Each row comes from the steps of one walk. Every step used is in the known rows, and no mark comes twice. Write the walk behind each row, first mark first.
(in the rows, 128 means zero)
Known rows:
mufosi-belof-misi-bizaso: [122 155 146 133 125  59 100  75 118  43 140 129 106 156 140 100 138 107
 160 114 121  99 116 108 133 167  84 151 124 134  94 161 157 108 131 136
 147  87]
sotal-domob-bizaso-misi-vepaga: [163 151 170 131 185 109  85  90 124 100 164 143  98  95 131 114  86  70
 132 120  93 111 163 101 156  96 129 129 132 157  96 154 150 113 103 163
 172 151]
zada-mufosi-ridipo: [151 162 154 100 105  58 129 118 130  91 117 154 130 210 154  85 100 114
 114 161 117  69 100 140 126 120  86 138 153 115 135 149 162 145 129 104
 161 142]
vobi-sotal-domob-bizaso-misi: [151 107 153 117 154 108 106  92 121  96 162 153  97  79 125 138  83 116
 147 118 116 106 172 116 136 105 134 140 133 153  74 169 155 132  92 117
 173 127]
misi-bizaso-domob-sotal: [132 110 209 123 192  79 122  58 137  96 131 149  92 110 114 128 135 136
 122  73 105 121 114 129 132 129  77  87  97 125 113 174 157 129 134 118
 188 136]
belof-misi-bizaso-domob: [134 121 156 143 118  79  79  63 161  84 124 121  96 131 117  97 136 135
 118  89  89 116 108 121 117 103  96 113 151 123 110 183 154 113 114 126
 175 126]
seti-vobi-sotal: [141 127 161 112 130  68  85  56 119 163 143 155 130 138 133 124 110 123
 103 128 147  59 151 141 166  86 134 168 147 115  80 180 186 153 117  68
 204 147]
seti-vobi-zada-mufosi: [168 186 149 110 126  65  80 107 120 161 149 133 133 190 139  76  97 105
 104 141 142  42 124 147 181  91 122 171 155 106 110 165 169 152 130 102
 186 181]
vepaga-godar: [154  99 171  92 139  58 101  73 123  91 172 142 124 131 151  95 125 110
 125 113 126  80 136 110 122 115 125 145 157 112  78 155 161 145 150 126
 151 131]
seti-vobi-sotal-domob-bizaso-misi: [147 132 163 120 151  91  72  67 113 156 148 157 123 123 123 126  86  97
 107 131 130  77 162 133 171  71 134 160 146 133  72 165 181 146 111  93
 210 153]
sotal-domob: [173 152 187 130 170 118  96  80 118  96 154 150 109 118 140 114  85 104
 122 104 114  90 156 113 169 122 123 126 133 148 110 167 143 123 118 148
 157 153]
ridipo-mufosi-zada: [145 173 143 115 109  62  71 117  78  98  88 136 127 147 165  80 130 126
 143 129 110  79 135 142 168 164 144 159 122 145 141 159 163 109 125 125
 149 102]
sotal-vobi-zada-mufosi: [163 141 129 101 122 101 118 145 140  98 155 124 112 187 164  68  88 100
 118 135 103  79 115 134 146 142 124 156 130 142 127 172 157 127  83 127
 122 145]
vobi-sotal-domob-bizaso-misi-belof: [148 110 147 118 159 107 118  76 115 101 168 157  96  78 117 141  93 114
 164 105 122 107 172 114 127 108 128 137 139 149  68 173 162 132  85 109
 170 129]
belof-mufosi: [146 151 147 113 101 108  99  76 128  71 133 138 118 154 123  86 115 139
 117 144  96  92  98 135 116 128 116 140 134 104 104 145 148 121 141 122
 184 128]
ridipo-mufosi-belof-misi-bizaso-domob-sotal: [137 170 152 121 143  61  84  78 118  65  99 129 105 152 150 101 137 123
 163 115  73 123 113 123 152 183 105 138 110 138 139 151 160 116 142 121
 165  88]
mufosi-belof-misi-vepaga-godar: [134 169 133 120 135  42  98  70 146  68 156 116 120 146 151 103 143  94
 167 116 120  98 135  95 118 157 108 172 140 139  88 160 164 123 127 130
 146  92]
zada-mufosi: [162 173 147  96 108  63 108 107 131 106 118 141 134 179 145 104 103 113
 126 147 102  74 117 121 153 117 106 137 139 114 135 161 142 156 118 110
 169 151]
domob-bizaso-misi-belof: [132 113 144 122 143  67 101  75 103  79 165 145  91 112 129  91 124  62
 144 127  79 104 137 102 114  78 131 150 143 113  80 154 170 102 112 139
 185 132]
belof-misi: [149 128 129 138  90  66  68  71 156  88 136 117 100 141 143  76 129 122
 115 120  77  90 132 115 126  94 135 158 176 115 102 181 159 109 112 121
 170 133]
seti-vobi-sotal-domob-bizaso: [148 134 169 118 155  88  80  67 110 159 151 161 128 113 131 127  90 119
 107 130 146  64 164 138 176  75 131 160 140 133  70 162 181 146 113  85
 201 148]
domob-sotal: [153 112 177 120 170  47 113  65 134 116 151 145  89 114 152  98 120 117
 117 111  70  94 162 126 141 115 129 153 122 113  93 162 173 123 136  99
 193 150]
bizaso-misi-belof: [141 130 130 125 126  74 108  37 123  89 146 137  94 162 112 102 133  46
 147  99  78 119 133 101 110 115 132 147 167 107 103 194 169 124 107 128
 182 150]
vobi-sotal-domob: [158 115 161 115 149 109 113  80 126 109 160 155 105  94 128 143  91 140
 146 106 134  93 171 125 143 125 130 137 136 152  85 184 155 142  95 102
 163 131]
seti-vobi-sotal-domob-bizaso-misi-vepaga: [145 147 155 120 159  85  77  60 127 174 152 151 125 116 120 134  95  96
 112 127 140  82 167 132 170  75 137 162 147 140  73 170 184 149  99  89
 208 154]
vepaga-misi-belof-mufosi: [141 144 134 137 163  71 104  40 108  48 162 131 127 114 114  99 128 148
 162  94 130 104 116  90 109 111 121 142 178  95  87 157 181 124 110 104
 139 122]
bizaso-domob-sotal: [163 120 220 116 200  75 110  66 159  97 129 140 101 110 140 124 117 114
 114  79  57 114 146 109 109  97 116 123 103 119 117 169 154 139 156 110
 214 150]
ridipo-mufosi-belof-misi: [142 176 132 120 110  60  74  85 109  63 106 129 114 170 163  88 133 113
 161 134  84 102 115 118 160 183 126 159 129 135 140 156 160 111 135 125
 151  88]
sotal-vobi-seti: [155 117 147 122 133  91 119 109 165  90 155 149  89 160 166  78  86  85
 115 126  83  87  99 103 159 116 121 146 119 138 123 182 157 113 101 116
 137 149]
domob-bizaso-misi-belof-mufosi: [131 123 137 119 134  80 100  74 105  71 159 144  93 116 120  88 120  73
 144 135  74 107 123 108 105  81 126 147 143 109  78 144 167 103 118 138
 192 130]
ridipo-mufosi: [153 152 151 112 118  72  80  81 109 101 109 140 112 155 161  90 129 125
 135 129  87  92 119 130 169 158 144 142 131 127 150 168 159 121 129 116
 162 119]

Write each row's walk:
[142 184 143 101 133  62 112 110 147  69 107 131 128 183 140 112 105 106
 153 133  82 109 110 114 133 148  69 131 114 135 128 144 150 149 119 113
 161 115] => zada-mufosi-belof-misi-bizaso-domob-sotal-vobi
[136 173 147 121 127  69  78  81 118  58  99 129 111 161 148 101 138 121
 166 116  86 116 103 120 152 183 106 135 114 139 146 157 154 116 138 129
 156  84] => ridipo-mufosi-belof-misi-bizaso-domob
[122 143 156 129 151  68 107  78 137  42 135 129 102 150 143 106 129 102
 154 102  91 119 120 109 122 163  79 144 106 143  98 156 163 113 129 130
 154  87] => mufosi-belof-misi-bizaso-domob-sotal-vobi
[136 138 152 118  99 104 122  87 127  57 134 150 116 184 135  67 112 138
 105 159 110  87  77 155  91 130  93 143 150 106 105 132 166 111 152 117
 179 118] => belof-mufosi-ridipo
[152 140 170 118 148  91  83  59 119 163 146 159 130 129 128 129  92 119
 106 122 148  66 163 140 179  88 132 158 144 130  80 174 180 152 113  80
 198 154] => seti-vobi-sotal-domob
[146 152 120 140 112  53  78  54 183 128 144 104 106 130 140  91 145 119
 123 113  93  99 142 114 124 100 142 158 177 131 105 193 167 117  87 113
 167 138] => belof-misi-vepaga
[163 162 160 122 136  70  77  89 116 158 165 134 122 172 142  73 108 106
  99 127 146  44 133 144 177  93 135 178 153 107  97 172 175 137 132 110
 185 172] => seti-vobi-zada
[133 137 190 110 190  85 134  96 138  82 135 139  99 143 121 119 117 125
 139  85 111 122 103 132 130 157  60  95  85 139 120 163 154 134 124 124
 162 128] => misi-bizaso-domob-sotal-vobi-zada-mufosi-belof
[130 115 207 121 168  92 120  62 132  87 130 148 102 122 113 127 136 134
 124  75 124 113 102 124 132 131  77  83 105 128 119 185 148 130 129 130
 176 130] => misi-bizaso-domob
[144 147 134 124 137  67  87  60 164 123 141 119  98 152 122 110 130  47
 125 116  83 125 143 102 123 119 149 154 154 129 115 201 164 129  97 138
 188 155] => bizaso-misi-vepaga
[135 161 147 120 142  72  86  84 124  65  99 131 107 159 156  99 132 116
 159 115  66 128 109 125 151 189 106 137 104 148 141 154 165 113 130 122
 155  84] => ridipo-mufosi-belof-misi-bizaso-domob-sotal-vobi
[140 195 130 104 104  54 106 108 129  70 112 134 132 189 139 104 112 109
 157 145 110  90 105 116 145 151  73 138 131 127 125 150 144 146 119 119
 152 115] => zada-mufosi-belof-misi-bizaso
[126 153 162 131 152  57 103  72 132  45 134 129 101 142 136 109 135 111
 160  98  98 115 122 107 120 159  78 143 111 134  97 157 158 115 141 130
 165  92] => mufosi-belof-misi-bizaso-domob-sotal
[165 145 183 110 187  82 113 108 171  80 127 121 106 146 143 109 103 104
 129  94  47 120 132 112 105 119 101 136 105 134 123 155 152 138 135 117
 186 139] => bizaso-domob-sotal-vobi-zada-mufosi-belof-misi
[157 197 152 116 136  69  79 105 131 139 139 127 132 190 126  85 105 108
 118 125 138  65 110 141 166 103  93 155 143 113 110 158 165 152 133 112
 185 161] => seti-vobi-zada-mufosi-belof-misi-bizaso-domob
[134 119 184 139 197  73  87  68 124  47 142 130 114 100 116 121 120 157
 132  74 135 118 114  87 133 114 102 105 144 116 107 171 165 130 122 124
 144 122] => vepaga-misi-bizaso-domob
[145 138 154 120 155  88  87  47 109 159 154 160 123 120 115 128  96  95
 122 119 139  80 161 132 163  72 130 157 152 128  69 168 188 146 103  86
 204 153] => seti-vobi-sotal-domob-bizaso-misi-belof
[136 168 129 120 116  85 135  47  90  83 142 144 128 134 114  88 146 124
 171 101 133  83 116 136  97 129 105 144 146 112  87 156 174 112 112 107
 158 121] => misi-belof-mufosi-zada
[152 197 148  92 119  55 117 113 119  71 118 142 139 190 151 112 107  98
 155 150 113  78 117 110 149 154  89 148 118 124 129 147 143 153 131 118
 156 120] => zada-mufosi-belof
[137 139 135 138 164  71 114  46 110  39 162 136 124 129 119  89 127 147
 155 101 137 102 107  98  96 114 109 142 185  97  87 150 188 118 117  99
 137 117] => vepaga-misi-belof-mufosi-ridipo
[159 109 213 111 200  89 114  75 165  95 128 141 104 122 147 121 110 106
 107  84  51 122 141 111 110 106 117 125  96 131 120 168 158 136 138 108
 200 144] => bizaso-domob-sotal-vobi
[135 161 141 129 117  56  92  80 123  44 141 125 111 158 154  96 129  97
 155 121 103  91 130 100 128 153 106 172 133 129  96 159 157 110 135 134
 152  92] => mufosi-belof-misi
[160 152 161 130 170 129  95  80 108  76 161 151 101 102 117 104  83  79
 145 122  87 114 144 106 139  98 116 124 137 142  88 139 150 108 112 161
 174 143] => sotal-domob-bizaso-misi-belof-mufosi
[135 137 122 125 111  90 119  44 125  72 139 140  98 182 105  86 128  57
 142 118  78 125 104 119  84 120 115 145 172 101 101 172 173 117 120 127
 186 138] => bizaso-misi-belof-mufosi-ridipo
[135 117 158 142 133  72  84  58 167  89 126 121  89 121 118  97 136 138
 119  87  74 121 117 125 116 102  97 116 147 122 104 180 160 114 117 119
 183 130] => belof-misi-bizaso-domob-sotal
[129 152 153 134 155  63 109  84 152  42 138 132  91 148 142  99 120  98
 163 102  88 116 104 100 128 156  73 143 106 140 102 159 158 111 133 127
 153  98] => mufosi-belof-misi-bizaso-domob-sotal-vobi-seti
[146 192 147 102 133  52 109 104 143  70 108 131 127 176 133 113 112 111
 156 130  89 104 112 113 133 142  67 130 119 126 127 145 146 151 132 117
 171 120] => zada-mufosi-belof-misi-bizaso-domob-sotal
[151 153 132 108 133 104 116 144 149  77 143 118 111 188 151  78  95 102
 134 120  98 101  99 130 132 154  95 142 119 150 126 167 153 125  89 136
 121 127] => sotal-vobi-zada-mufosi-belof-misi-bizaso-domob
[130 154 151 129 153  69 110  96 138  45 144 120  96 155 142  94 125 104
 161 101  99 114 119 113 121 168  79 150 109 143  98 156 159 110 128 137
 147  95] => mufosi-belof-misi-bizaso-domob-sotal-vobi-zada
[169 189 139 110 143  65 116 145 142  83 152 111 101 173 133  76 104 122
 162 116 109  88 111 128 131 149  84 146 130 122 122 155 141 139 127 137
 150 147] => vobi-zada-mufosi-belof-misi-bizaso-domob-sotal
[129 120 161 142 177  63  86  70 111  55 151 134 111 104 122 107 122 157
 134  90 148 106 117  93 147 124 110 120 156 115  97 170 175 123 111 119
 132 120] => vepaga-misi-bizaso
[131 107 180 137 213  74  95  72 133  50 144 132 109  97 123 118 114 150
 127  74 117 129 119  92 130 119 101 110 134 124 103 167 176 128 111 115
 144 121] => vepaga-misi-bizaso-domob-sotal-vobi
[148 209 123 102 110  45 103 105 147  88 119 123 139 184 146 106 117 101
 160 149 106  88 119 107 140 145  91 152 138 131 128 153 148 151 114 116
 155 119] => zada-mufosi-belof-misi-vepaga
